Each row was made from one small tree. Brackets hold a mark, then the marks that hang from it, in the order of their numbers. Every link used is in the known rows. Write each row's tree.
Known rows:
{Q_907 Q_398}: [-1.435, 1.061, -0.528, 1.122, -0.596, -0.192, 0.730, -2.600, 0.496, -0.027, -1.196, -0.086, -1.849, 1.984, 0.875, 0.977, -2.161, 0.283, 1.083, 0.426, -0.303, 0.565, 0.503]
{Q_677 {Q_661 {Q_614 {Q_907 Q_398}}} {Q_737 Q_576}}: [3.836, 0.275, 2.143, 1.474, 0.585, 0.098, -0.456, -0.946, -0.291, 0.837, -2.325, 3.178, 0.011, -0.163, 2.477, -0.202, -2.079, 1.743, -0.876, -1.160, 3.499, 1.533, 2.021]
{Q_227 {Q_907 Q_398 {Q_576 Q_737} {Q_661 Q_614}}}: [0.422, -1.675, -1.212, -0.298, -0.446, 1.030, -1.556, -2.077, -0.115, -0.071, -0.274, 1.281, 0.739, -0.388, 1.111, -0.529, -4.010, 1.151, -1.839, -0.827, -3.525, -0.212, -2.232]
{Q_576 {Q_737 Q_227 {Q_398 Q_907} {Q_614 Q_661}}}: [0.009, -0.971, -1.057, -0.101, -0.711, -1.265, -0.282, 3.538, -1.076, 0.513, 1.260, -1.532, 1.113, -1.470, -1.433, -0.521, 4.653, -1.563, -0.587, 0.418, 1.693, -1.310, 0.639]
{Q_576 {Q_737 Q_227}}: [-2.003, 0.349, -1.470, 0.986, -0.471, 1.292, 1.600, 1.645, -0.940, -1.099, 0.681, -1.385, -0.014, 0.508, -0.043, -0.003, 0.970, -0.532, 0.688, 2.433, 1.560, -1.333, 1.044]
{Q_227 {Q_907 Q_398 {Q_661 Q_614}}}: [-0.013, -0.988, -1.375, 0.550, 0.044, 0.085, -0.888, -1.622, 0.028, 0.350, -0.584, 2.050, -1.069, -0.136, 0.920, -0.101, -2.699, 0.748, -1.388, -0.062, -2.997, 0.006, -1.156]
{Q_661 {Q_614 {Q_907 Q_398 {Q_576 {Q_737 Q_227}}}}}: [0.262, -0.490, 0.138, -2.044, -0.582, -0.103, -0.655, -0.957, -0.914, 0.880, 1.106, -1.132, 0.346, -0.314, 3.508, 0.075, -0.700, 1.795, 0.162, -0.233, -1.676, 1.225, -1.287]
{Q_677 Q_661 {Q_737 Q_227} {Q_907 Q_398 Q_576}}: [2.807, 2.231, 2.270, 3.046, 1.354, 0.362, -0.247, -2.410, -0.283, -2.669, -0.691, 5.733, -0.714, 0.984, -0.852, -1.298, -3.518, 2.127, 0.657, -2.998, 3.440, 1.230, -0.101]
{Q_907 Q_398 Q_661}: [-0.325, 1.766, -0.798, 0.602, -0.464, 0.510, 0.637, -3.739, 0.538, 0.264, -1.140, 1.541, -0.964, 2.516, -0.664, 0.155, -3.278, -0.631, -0.814, -1.009, -0.992, -0.097, 0.004]
{Q_661 Q_614}: [-0.873, -0.392, 0.680, 0.553, -0.115, -0.526, -0.167, 0.082, -0.873, 0.701, 0.747, -0.409, -1.052, 0.446, 2.607, 1.910, -0.221, 1.404, 0.877, 1.056, 0.155, 1.161, 1.363]
{Q_398 {Q_907 {Q_576 {Q_737 Q_614}} Q_661}}: [0.129, -0.616, 0.606, -1.580, 0.434, -0.183, -0.697, -1.629, -0.634, 0.246, 1.773, -0.663, 2.442, 1.880, -1.100, -0.578, -1.217, -0.595, 0.055, -2.186, -1.684, -0.715, -0.379]
{Q_677 Q_661 Q_737 {Q_907 Q_576}}: [3.703, 2.983, 3.420, 2.735, 1.901, 1.953, 0.177, -2.099, 0.753, -2.810, -1.005, 5.094, 0.486, 1.498, -0.464, 0.092, -3.828, 3.123, 1.787, -2.048, 4.250, 1.851, 1.287]
{Q_614 Q_661 {Q_907 Q_398}}: [2.911, 3.588, 0.224, -2.498, 0.083, 2.572, 1.525, -2.694, 2.139, 0.871, -0.958, -0.029, 0.695, 1.666, 0.562, 1.233, -0.430, 1.124, 0.422, 0.762, -0.917, 1.918, 0.696]
{Q_677 Q_737}: [-0.433, 1.364, 0.708, 1.831, 1.852, 0.940, 2.224, -0.777, 0.606, -1.488, -1.747, 1.664, -0.693, 1.296, 0.751, 1.909, -2.286, 2.001, 1.388, 1.246, 2.549, 0.240, 2.259]
{Q_398 {Q_661 Q_614} {Q_907 {Q_576 Q_737}}}: [-0.126, -3.290, 2.264, -1.825, 1.327, -0.641, -1.058, -0.865, -1.898, 1.915, 2.608, -1.863, 0.909, 1.582, -0.563, 0.133, -0.769, 0.088, 0.193, -1.285, -2.210, 1.716, 0.001]
{Q_614 Q_661 {Q_907 Q_398 {Q_576 {Q_737 Q_227}}}}: [2.728, 2.487, 0.002, -3.245, -0.413, 2.956, 0.918, -2.402, 1.416, 0.155, -0.078, -0.581, 2.197, 0.939, 0.222, 0.224, -0.855, 0.986, -0.465, -0.075, -1.290, 1.172, -0.755]
{Q_614 {Q_907 Q_398 Q_576 Q_661}}: [1.380, 2.208, 0.615, -2.717, 0.265, 1.607, 0.619, -4.751, 1.808, 0.034, -0.643, 0.508, 0.858, 2.121, 0.509, -0.345, -3.664, 0.820, -0.041, -1.686, -2.608, 0.929, -1.717]
{Q_227 {Q_907 Q_398}}: [-1.238, -0.541, -1.414, 1.194, 0.169, 0.330, 0.273, -1.254, 1.017, -0.835, -1.259, 0.718, -1.829, 0.202, 0.704, 0.321, -2.176, 0.790, 0.654, 1.418, -2.100, -0.030, -0.670]
{Q_576 {Q_737 Q_614}}: [-1.502, 0.817, -1.057, 1.213, -0.891, 1.065, 0.393, 1.763, -0.739, 0.166, -0.151, -1.813, 0.285, 0.070, 1.298, 0.771, 0.813, -0.315, 0.866, 2.117, 1.283, -0.770, 1.656]
{Q_576 {Q_737 Q_227 Q_398}}: [-1.559, -0.625, -1.483, 1.080, -0.825, -0.075, 1.152, 2.577, -0.305, -1.099, 0.015, -1.673, -0.248, -0.721, -0.570, -0.394, 2.301, -0.678, 0.337, 1.848, 2.544, -1.456, 0.365]
{Q_737 {Q_398 Q_907} Q_576 Q_614}: [-0.574, -3.177, 0.957, 0.333, -1.181, -5.118, -1.624, 2.555, -0.026, 1.320, -1.022, -1.740, -0.950, -1.415, -0.956, -1.083, 3.779, -2.662, 0.740, -1.965, 1.659, -0.845, 0.184]
{Q_737 Q_227 {Q_398 Q_661 Q_907} Q_614}: [-2.075, -3.093, 0.650, 0.466, 0.985, -4.353, -0.703, 3.116, -1.494, 1.362, 1.772, -0.815, -2.159, -1.398, -3.274, -1.381, 4.781, -3.112, -0.596, -1.031, 0.305, -0.622, -0.316]

Write each row's tree:
[1.223, 2.423, -0.675, -1.073, -0.604, 2.698, 0.803, 1.456, 0.294, 0.816, -0.085, -1.688, 1.892, -0.104, 1.183, 0.881, 1.765, 0.220, 0.315, 2.151, 0.711, 0.128, 1.612] : {Q_576 {Q_737 {Q_614 Q_661 Q_907}}}
[0.233, -1.544, -0.482, -0.242, 0.037, 0.097, -1.580, -2.926, 0.314, -0.135, -0.298, 2.123, -0.233, -0.165, 0.742, -0.163, -4.290, 1.174, -1.648, -1.395, -3.939, 0.265, -2.282] : {Q_227 {Q_907 Q_398 Q_576 {Q_661 Q_614}}}
[-2.398, 0.139, -1.600, 1.360, -0.794, 0.204, 0.518, 2.904, -1.632, -0.274, 0.870, -1.418, -0.200, -0.704, 0.462, -0.108, 2.215, -1.280, 0.179, 2.070, 1.404, -1.671, 1.078] : {Q_576 {Q_737 Q_227 Q_614}}
[-2.078, -3.629, 0.035, 1.147, 0.803, -2.677, -1.174, 3.104, -0.327, -0.009, 0.434, 0.515, -2.368, -3.365, -2.901, -1.309, 2.438, -2.139, -1.861, -0.156, -0.969, -0.850, -1.925] : {Q_737 {Q_227 {Q_907 Q_576}} {Q_398 Q_661} Q_614}
[1.357, 1.149, 2.246, 2.042, 2.091, -0.353, 1.353, 0.487, 0.939, -1.586, -1.969, 2.821, -1.822, 0.423, -1.632, 0.171, -0.528, 1.968, 2.279, -0.718, 3.738, 1.758, 0.638] : {Q_677 {Q_737 {Q_398 Q_661}} Q_907}
[3.005, 1.939, 0.632, -3.305, -0.003, 2.872, 1.153, -0.406, 1.983, -0.395, 0.201, -0.975, 2.688, -0.086, -0.591, 0.425, 1.062, 1.003, -0.263, 0.505, 0.180, 0.832, -0.335] : {Q_614 Q_661 {Q_907 {Q_576 {Q_737 Q_227 Q_398}}}}
[0.545, 0.949, -1.070, -0.663, -0.805, 0.660, 0.260, 1.922, 0.499, 0.600, -0.719, -1.592, 1.177, -1.074, 0.729, -0.461, 1.968, -0.384, -0.183, 0.850, 1.177, -0.768, 0.083] : {Q_576 {Q_737 Q_398 {Q_614 {Q_907 Q_661}}}}
[1.525, -2.112, 1.202, -0.378, -1.277, -3.859, -1.558, 2.468, 0.526, 1.786, -1.051, -1.031, 0.196, -1.382, -2.069, -0.425, 4.369, -2.626, -0.282, -2.002, 1.869, -0.267, 0.888] : {Q_737 {Q_398 Q_907} Q_576 {Q_614 Q_661}}
[0.284, 0.118, 0.020, -0.252, -0.811, 0.642, -0.733, -0.734, 0.408, -0.283, -0.408, -0.001, 1.775, -0.028, -1.042, -0.243, -1.582, -0.677, -1.543, -1.526, 0.069, -1.054, -0.821] : {Q_907 {Q_576 {Q_737 Q_398 Q_614}} Q_661}
[0.493, 0.494, 0.386, -1.471, -0.165, -0.342, -0.168, -1.338, -0.177, 1.552, 0.245, -0.760, -0.787, 0.392, 3.921, 0.974, -0.544, 1.987, 0.952, 0.429, -1.355, 1.965, -0.057] : {Q_661 {Q_614 {Q_907 Q_398}}}
[-1.464, 0.565, -0.179, -0.964, -0.096, -1.394, -0.283, -0.266, -0.403, 0.159, 0.919, -0.346, -0.957, -0.802, 0.956, -0.815, 0.867, -0.756, 0.063, -0.662, -1.574, -0.305, -1.454] : {Q_737 Q_227 {Q_614 {Q_907 Q_398 Q_576}}}
[-0.554, -0.488, 0.390, -0.104, -0.683, 0.819, 0.254, -0.591, 0.951, -1.256, -0.602, -1.605, 0.972, 0.359, 0.165, 0.706, -1.452, 0.789, 0.830, 0.186, 0.974, -0.109, -0.340] : {Q_907 {Q_576 {Q_737 Q_398}}}
[-0.830, 1.186, -0.369, 0.914, -0.099, -0.356, 0.318, 2.085, -0.801, 0.232, 1.090, 0.649, -0.800, -0.786, -1.325, 0.808, 3.088, -1.667, -0.868, 1.033, 0.896, -0.679, 1.566] : {Q_737 Q_227 {Q_614 Q_661}}
[1.738, 2.432, 0.720, -1.932, -0.308, 0.923, -0.439, -1.745, 1.166, 1.193, -0.436, -0.152, 0.785, 0.139, 0.939, 1.024, -0.238, 0.423, -0.180, -0.570, -1.528, 1.393, -0.048] : {Q_737 {Q_614 Q_661 {Q_907 Q_398 Q_576}}}
[-1.056, -1.705, 0.126, 0.371, 0.829, 0.665, -0.304, -2.559, 0.997, -0.459, -0.920, 0.822, -1.591, 0.513, -0.911, 0.032, -3.868, 0.388, -0.321, 0.046, -3.405, 0.846, -1.692] : {Q_227 {Q_907 {Q_398 Q_661} Q_576}}
[0.611, -0.485, 1.008, -1.633, 0.279, 0.020, -0.576, -0.796, -0.342, 0.253, 1.756, -1.548, 2.405, 1.448, -0.555, 0.528, 0.091, 0.104, 0.967, -1.049, -1.005, 0.172, 0.478] : {Q_398 {Q_907 {Q_576 {Q_737 {Q_614 Q_661}}}}}
[-1.479, -1.724, -2.100, 1.104, -0.487, 0.161, 0.758, 3.168, 0.010, -1.469, -0.128, -1.022, -0.336, -1.783, -0.617, -0.899, 2.104, -0.374, -0.081, 2.313, 1.261, -1.794, -0.504] : {Q_576 {Q_737 {Q_227 Q_907} Q_398}}
[-0.853, -1.764, -0.082, 0.255, -0.064, -1.121, -0.364, 2.534, -0.890, 1.436, 0.360, -2.429, 0.097, -0.449, -1.099, -0.437, 2.722, -1.513, 0.189, 0.407, 0.951, -0.288, 0.756] : {Q_576 {Q_737 {Q_398 Q_661 Q_907} Q_614}}
[-2.116, -1.470, -0.555, 0.618, 0.806, 0.010, 0.555, 0.345, 0.178, -2.190, 0.933, 0.740, -1.103, -0.610, -0.998, -0.307, -0.582, -0.031, 0.158, 1.062, -1.429, -1.049, -1.200] : {Q_737 {Q_227 {Q_907 Q_576}}}
[-2.857, -1.216, -1.917, 1.856, -0.052, -2.005, -0.633, 1.797, -1.063, -0.308, 0.442, 0.923, -2.533, -1.963, 0.033, -0.823, 1.360, -1.402, -0.622, 0.924, -1.661, -1.502, -0.905] : {Q_737 {Q_227 {Q_907 Q_398}} Q_614}
[-0.681, 1.066, -1.397, 0.800, -0.857, 1.221, 0.575, 2.822, -1.237, 0.085, 0.847, -0.884, 0.761, -0.682, -0.408, 0.409, 2.708, -1.229, -0.684, 2.032, 1.531, -1.213, 1.671] : {Q_576 {Q_737 Q_227 {Q_614 Q_661}}}
[0.407, 1.856, 0.849, -1.610, 0.393, 0.675, -0.121, -1.185, 0.806, 0.490, 0.193, 0.062, 0.829, 0.332, 0.664, 0.189, -0.698, -0.100, -0.033, -0.740, -1.494, 0.196, -0.369] : {Q_737 {Q_614 {Q_907 Q_576 Q_661}}}
[-1.078, -1.454, -1.387, 0.228, -0.530, -1.928, -0.399, 3.047, -1.502, 0.283, 1.316, -1.228, 0.756, -1.204, -1.328, -1.474, 3.591, -2.020, -0.732, -0.306, 1.150, -2.162, -0.216] : {Q_576 {Q_737 Q_227 {Q_398 {Q_907 Q_661}} Q_614}}
